Known rows, with every step that occurs
kimav > mamos > kilazof > seme: [-1.10 -2.34  2.63 -1.39  0.33  1.48 -0.61  0.15  0.68  0.68 -3.14  0.50
 -1.41 -2.47  0.64  5.39  0.27  0.96  0.65 -1.35 -0.35 -1.58  0.99  3.60
 -1.51]
kimav > mosabeb > digot > zipe: [ 1.74 -1.20  1.67  0.45  1.78  2.68  5.28 -1.13 -0.14 -1.63 -4.06 -1.13
 -3.15 -2.48  1.01  1.29  1.64 -1.35  3.64  0.24  0.31 -2.30  0.47  2.13
  0.11]
zipe > digot > mosabeb > kilazof: [-0.40 -0.02  3.12 -0.77  0.58  3.89  1.24 -0.56 -1.49  1.20 -2.21  0.30
 -1.20 -0.90 -1.47  2.58  1.32 -0.92  2.11 -0.30  0.50 -2.46 -2.28  1.00
 -1.62]
sazib > zipe > digot > mosabeb > kimav > mamos: [ 0.86  0.01 -0.10  0.85  0.75  3.66  0.99 -2.13  0.11  0.48 -1.05  1.87
 -1.91 -0.85 -0.80  3.82  1.57  0.51  0.94 -1.85  0.79 -1.48 -4.02  1.69
 -1.54]
seme > kimav > mosabeb: [ 0.87 -1.41  1.95 -0.19  1.01  1.04  1.71 -2.51  0.32 -1.53 -5.34 -0.75
 -1.91 -1.57 -0.59  1.10  3.37 -3.35  1.39 -0.76  1.45 -2.03  0.76  1.88
 -0.19]
digot > zipe > sazib: [ 1.61  0.54 -0.06  1.51  2.47  0.94  2.25  0.03 -0.45 -2.78 -4.49 -1.11
 -2.53  0.78  1.68  3.97  2.78 -2.04  2.48  0.35  2.66 -0.73  0.60  2.96
  0.12]
digot > mosabeb: [ 1.84 -0.62  1.73 -0.69  1.79  2.73  0.91 -0.19  0.11 -1.91 -3.59 -0.01
 -2.88 -0.29 -0.10  2.31  1.08 -2.64  1.30 -0.73  0.36 -2.44 -0.12  1.77
 -0.22]
mamos > kimav > seme: [ 1.28 -1.29  0.83 -0.20  1.05  1.06 -0.82  0.81  0.99 -1.32 -3.76  0.15
 -1.98 -2.33  0.00  3.94  1.37 -2.30  0.64 -1.44  2.35 -1.57  1.32  2.25
  0.91]
seme > kilazof: [-0.03 -0.61  2.33 -0.73  1.22  1.79  0.98 -0.89  0.74 -0.42 -4.61  0.56
 -2.32 -0.59  0.59  2.79  2.19 -4.09  2.30  0.14  0.73 -1.72  0.84  1.72
 -0.37]
mosabeb > digot: [ 2.78 -1.35  1.68  0.87  1.85  1.99  2.70  0.21  0.32 -1.78 -1.74  0.07
 -2.96 -1.54  0.49  2.44  2.16 -0.98  3.70 -0.99  1.52 -2.80 -0.78  1.01
 -0.68]
mosabeb > digot > zipe: [ 2.64 -1.04  0.51  1.61  2.13  2.14  3.93  0.50 -0.33 -1.83 -2.87 -1.21
 -3.23 -1.71  1.39  2.32  1.41 -1.12  4.07 -0.19  0.68 -2.00  0.24  2.42
 -0.21]
zipe > digot > mosabeb > kimav > mamos > kilazof: [-1.09 -0.49  3.20 -0.36  0.83  3.37 -0.31 -1.05 -0.34  2.07 -1.38  2.23
 -0.90 -2.07 -1.94  3.72  1.62 -0.28  0.28 -2.73 -0.44 -0.93 -2.29  0.21
 -1.71]
seme > kimav > mamos > kilazof: [-1.45 -1.79  2.61 -0.13  0.71  1.50 -0.38 -1.38 -0.42  0.11 -4.14  0.40
 -1.02 -2.10 -0.73  3.26  2.49 -1.26  0.68 -2.10 -0.01 -0.47  1.01  2.48
 -1.11]
sazib > zipe: [ 2.18 -1.07 -1.05  0.46  1.60  2.59  1.23 -0.59  0.62 -2.75 -4.03 -0.15
 -3.49 -0.53  0.97  3.75  1.11 -2.10  2.84 -0.14  2.57 -2.02 -0.60  2.97
 -0.26]
zipe > digot > mosabeb > kimav > seme > kilazof: [-1.31  0.29  2.83 -0.80 -0.20  2.37  0.84 -0.96  0.51  3.03 -1.89  2.98
 -1.07 -1.11 -2.47  2.55  2.04 -2.78 -0.10 -0.54 -0.13 -1.66 -1.78 -0.40
 -0.74]
kimav > seme > kilazof > mosabeb: [-1.72 -0.50  3.44 -2.18  0.48  1.60  0.84 -0.78  0.90  2.13 -4.79  0.98
 -1.56 -1.51 -1.06  2.06  1.35 -2.40  0.05  1.28 -0.38 -1.64  2.55  1.04
  0.89]
kilazof > seme: [ 1.96 -1.85  0.84 -0.30  1.01  0.57  0.13  0.63  1.25 -1.20 -3.07 -0.74
 -2.42 -1.16  0.97  4.37  0.76 -0.99  1.82 -0.31  1.48 -2.76  0.50  3.26
 -0.94]
zipe > digot > mosabeb > kimav: [ 1.97  0.15  1.52  0.71  1.47  2.43  0.37 -0.45  0.17  0.31 -1.38  1.01
 -1.98 -0.67 -1.28  2.66  2.25 -2.25  1.55 -1.71  1.28 -2.15 -2.77 -0.09
 -1.05]
kimav > mamos > kilazof: [-0.57 -1.70  2.89 -1.04  1.09  2.88  0.15 -0.41  0.28 -0.64 -3.59  0.83
 -1.56 -2.07  0.18  4.49  1.17 -0.82  1.38 -1.82  0.22 -1.01  0.68  2.29
 -0.78]
mamos > kilazof > mosabeb > digot: [-0.41 -1.23  3.67 -0.64  2.22  2.05  1.71  0.35 -0.56  1.34 -3.27  0.15
 -2.68 -2.81 -0.73  1.47  1.24 -0.18  2.07 -0.32 -0.17 -2.26  1.13 -0.25
 -0.32]
kimav > seme: [ 1.94 -1.47  1.22 -0.63  0.45  1.96  0.97  0.39  1.10 -1.55 -3.13  0.53
 -2.04 -1.41 -0.45  3.84  1.17 -1.97  1.40 -0.56  1.67 -2.03  0.70  2.12
  0.39]
kimav > mamos: [ 1.71 -1.41  1.73 -0.21  1.15  2.46  0.88 -0.97  0.82 -1.84 -2.73  0.10
 -1.71 -1.29  0.84  4.13  1.80 -0.79  1.88 -1.55  0.88 -1.47  0.08  2.92
 -0.61]
mamos > kimav > mosabeb > kilazof > seme: [-1.38 -1.61  1.78 -1.36  0.02  0.92 -1.04 -1.08  0.53  1.00 -4.29 -1.39
 -1.56 -3.71  0.43  2.91  1.39 -0.38  1.35  0.02  0.71 -2.64  0.95  3.83
 -0.40]
mamos > kilazof: [ 0.25 -1.46  2.10 -0.87  1.49  2.23  0.06  0.49  0.13 -1.02 -4.35  0.36
 -2.36 -1.65 -0.04  3.71  1.16 -2.79  2.08 -1.05  1.23 -1.50  0.98  1.40
 -0.43]

Rows
[-0.17 -1.19  2.58 -1.66 -0.02  3.10  1.34 -2.09  0.11 -0.36 -4.37 -0.64
 -1.81 -2.44 -0.50  1.94  2.19 -1.89  2.72  0.61  0.62 -2.50  0.29  2.49
 -0.20]  kimav > mosabeb > kilazof
[-0.74  0.11  1.14 -0.30  0.52  4.64  1.91 -1.13 -1.57  0.76 -2.78  0.71
 -2.12 -0.66 -1.01  2.99  0.71 -0.18  2.31  0.37  0.94 -2.36 -3.32  1.85
 -1.70]  sazib > zipe > digot > mosabeb > kilazof
[ 1.18 -1.12  1.20  0.98  2.38  1.89  3.52 -0.70 -0.15 -1.35 -4.61 -1.44
 -3.09 -3.47  1.53  1.33  1.80 -1.68  3.03 -0.81  0.82 -1.83  1.03  2.22
  0.71]  mamos > kimav > mosabeb > digot > zipe
[-1.54  0.44  0.73 -0.30 -0.35  3.10  1.38 -1.61  0.48  2.73 -2.46  3.40
 -2.01 -0.79 -2.13  2.97  1.50 -2.07  0.04  0.12  0.44 -1.46 -2.58  0.51
 -0.71]  sazib > zipe > digot > mosabeb > kimav > seme > kilazof
[-0.71 -1.85  2.24 -1.97 -0.66  1.72  0.63 -1.48  0.46  0.79 -3.77 -0.88
 -1.55 -2.77 -0.08  2.98  1.29 -0.11  2.00  1.01  0.06 -3.18  0.55  3.74
 -0.86]  kimav > mosabeb > kilazof > seme
[ 1.11  0.01  0.76  0.15  1.79  3.97  2.69 -0.67 -0.58 -1.07 -3.24  0.97
 -2.69  0.26 -0.37  3.35  0.45 -1.37  1.62 -0.80  1.97 -2.26 -2.90  1.14
 -1.37]  sazib > zipe > digot > mosabeb
[ 1.89 -1.66  2.78 -0.28  1.39  2.54  4.11 -1.44  0.43 -1.51 -3.02  0.11
 -2.80 -2.30  0.07  1.34  2.50 -1.32  3.26 -0.61  1.14 -3.16 -0.50  0.67
 -0.49]  kimav > mosabeb > digot
[ 1.89 -0.50  0.09  0.75  1.73  3.15  2.45 -0.48  0.02 -1.44 -3.05  0.66
 -2.38 -0.19  0.32  4.38  1.22 -1.45  3.05 -0.75  3.55 -1.95 -2.60  1.48
 -1.24]  sazib > zipe > digot
[ 0.21  0.13  1.57  2.12  1.85  0.36  5.20 -2.20 -1.34 -1.21 -4.51 -1.00
 -2.29 -0.70  0.24  0.92  4.85 -0.92  2.39  0.28  1.72 -1.31  0.00  1.77
 -0.39]  seme > kimav > mosabeb > digot > zipe > sazib
[ 1.00 -1.47  1.48  0.73  0.83  1.14  0.51 -1.97  0.19 -1.19 -3.36 -0.36
 -1.18 -1.30 -0.04  2.96  3.11 -1.17  1.17 -1.89  0.78 -1.10  0.26  3.18
 -0.84]  seme > kimav > mamos
[ 0.34  0.36  1.35  1.75  2.85  0.69  3.84 -0.94 -0.68 -1.53 -4.58 -0.97
 -2.67 -1.64  1.59  2.06  3.70 -0.81  2.46 -0.45  2.34 -1.26  0.29  1.81
  0.35]  mamos > kimav > mosabeb > digot > zipe > sazib
[ 1.14 -0.08 -0.53  0.44  0.06  3.28  1.14 -0.66  0.40  0.77 -1.46  2.22
 -2.24 -0.98 -2.03  3.56  0.89 -0.78  0.38 -0.68  1.92 -1.95 -3.17  0.87
 -0.54]  sazib > zipe > digot > mosabeb > kimav > seme
[-0.80 -0.89  2.49 -1.50 -0.02  1.86  1.24 -0.56  1.07  0.32 -4.20  1.62
 -1.70 -1.19 -0.46  3.22  1.66 -3.31  1.02  0.35  0.58 -1.60  1.22  1.75
  0.15]  kimav > seme > kilazof
[-1.59 -1.04  3.00 -0.63  0.12  2.01 -0.95 -0.30  0.10  3.30 -0.83  2.00
 -0.71 -2.33 -1.53  4.62  0.74  1.48 -0.41 -2.27 -1.09 -1.56 -2.04  1.45
 -2.48]  zipe > digot > mosabeb > kimav > mamos > kilazof > seme
[-1.86 -2.18  2.41  0.30  0.61  0.38  3.54 -0.98 -1.00  1.49 -4.87 -1.17
 -2.40 -3.71 -0.05  1.39  1.33  0.07  1.55  0.13 -1.11 -1.91  1.60  2.93
 -1.17]  mamos > kilazof > seme > kimav > mosabeb > digot > zipe
[-2.12 -0.13  2.35  0.06  1.47  1.01  2.28 -0.02 -0.23  2.95 -4.58 -0.19
 -2.22 -3.39  0.23  1.01  1.11 -1.09  0.70  0.86 -1.20 -1.04  3.06  1.54
  1.34]  mamos > kimav > seme > kilazof > mosabeb > digot > zipe
[-1.79 -0.72  2.71 -0.13 -0.39  1.18  0.25 -0.81 -1.66  3.04 -2.13 -0.42
 -0.51 -1.20 -1.94  2.38  1.59  0.49  0.59 -0.14 -0.22 -2.69 -1.79  2.41
 -2.66]  zipe > digot > mosabeb > kilazof > seme > kimav
[ 0.01 -0.47  2.02 -1.07  0.54  3.37  0.14 -0.63 -0.75 -0.12 -3.18 -0.35
 -2.29 -1.26 -0.81  1.96  1.24 -1.52  1.82  0.29 -0.51 -2.43 -0.32  2.52
 -0.64]  digot > mosabeb > kilazof
[ 1.04  0.16  1.70  1.21  2.18  1.63  5.53 -1.37 -0.73 -1.85 -4.00 -0.49
 -2.73 -0.75  1.24  2.02  3.47 -0.58  3.11  0.53  1.75 -1.70 -0.28  1.63
 -0.09]  kimav > mosabeb > digot > zipe > sazib
[ 1.85 -0.92  2.59  0.17  2.25  1.71  2.44 -0.20  0.01  0.11 -2.44 -0.55
 -2.78 -1.89 -0.07  1.19  1.83 -0.11  2.60 -0.09  0.63 -2.82  0.49  0.41
 -0.06]  kilazof > mosabeb > digot
[-0.13 -0.72  1.56 -0.51  1.60  1.11 -2.12 -0.17  0.62  1.50 -3.61  0.10
 -2.30 -2.69 -1.34  2.16  1.86 -2.00  0.84 -0.50  0.30 -1.38  1.54  0.31
  0.51]  mamos > kilazof > mosabeb > kimav
[ 0.39 -2.13  1.36  0.44  0.20 -0.16 -0.24 -1.34  0.69  0.02 -2.73 -0.57
 -0.96 -1.58  0.32  3.96  2.15  0.61  0.36 -1.38  0.31 -1.77  0.49  4.46
 -1.67]  kilazof > seme > kimav > mamos
[ 1.34 -0.14  2.89 -0.37  1.88  3.24  2.14 -0.14 -0.55 -0.64 -2.63  0.53
 -1.88  0.05 -0.82  2.96  1.12 -2.05  1.60 -1.38  1.35 -2.40 -2.11  0.31
 -1.28]  zipe > digot > mosabeb
[-1.39 -0.71  4.05 -1.31  0.59  1.61  2.86 -0.73  0.25  2.85 -3.11  1.56
 -1.94 -2.29 -1.11  1.02  1.68 -0.68  1.04  1.07 -0.76 -2.37  1.47  0.05
  0.25]  kimav > seme > kilazof > mosabeb > digot
[-0.96 -0.64  2.97 -1.09  0.04  2.52  0.68  0.01 -1.00  2.39 -1.66  0.13
 -0.97 -1.20 -0.92  3.60  0.44  0.89  1.40  0.12 -0.13 -3.15 -2.00  2.23
 -2.39]  zipe > digot > mosabeb > kilazof > seme
[ 1.01  0.87  1.50  1.70  3.03  0.73  3.79 -0.07 -1.11 -0.32 -3.31 -1.27
 -2.73 -0.35  0.95  1.86  2.92  0.52  2.58  0.98  1.41 -1.47  0.81  1.27
  0.24]  kilazof > mosabeb > digot > zipe > sazib
[-0.10 -0.79  0.96 -0.45 -0.58  1.04 -0.54 -0.86  1.83  1.14 -2.74  1.90
 -1.83 -1.80 -1.10  2.96  2.73 -3.47  0.97  0.06  0.54 -1.42  0.52  1.29
  0.37]  mosabeb > kimav > seme > kilazof
[-1.42 -0.72  2.03 -0.88  0.61  0.96 -0.53 -0.09  1.05  0.60 -4.71  1.12
 -1.72 -2.12  0.03  3.32  1.78 -3.71  0.38 -0.55  1.14 -1.16  1.83  1.93
  0.75]  mamos > kimav > seme > kilazof
[-2.32 -0.34  2.94 -1.54  1.09  0.72 -0.94 -0.48  0.92  2.34 -5.44  0.61
 -1.49 -2.47 -0.49  2.02  1.44 -2.81 -0.63  0.29  0.17 -1.17  3.13  1.15
  1.36]  mamos > kimav > seme > kilazof > mosabeb
[-1.51 -0.37  2.74 -0.47  0.93  1.83  4.02 -0.43 -0.24  2.64 -4.05  0.19
 -2.33 -2.46 -0.22  1.10  0.92 -0.71  1.40  1.90 -1.72 -1.42  2.54  1.46
  0.81]  kimav > seme > kilazof > mosabeb > digot > zipe
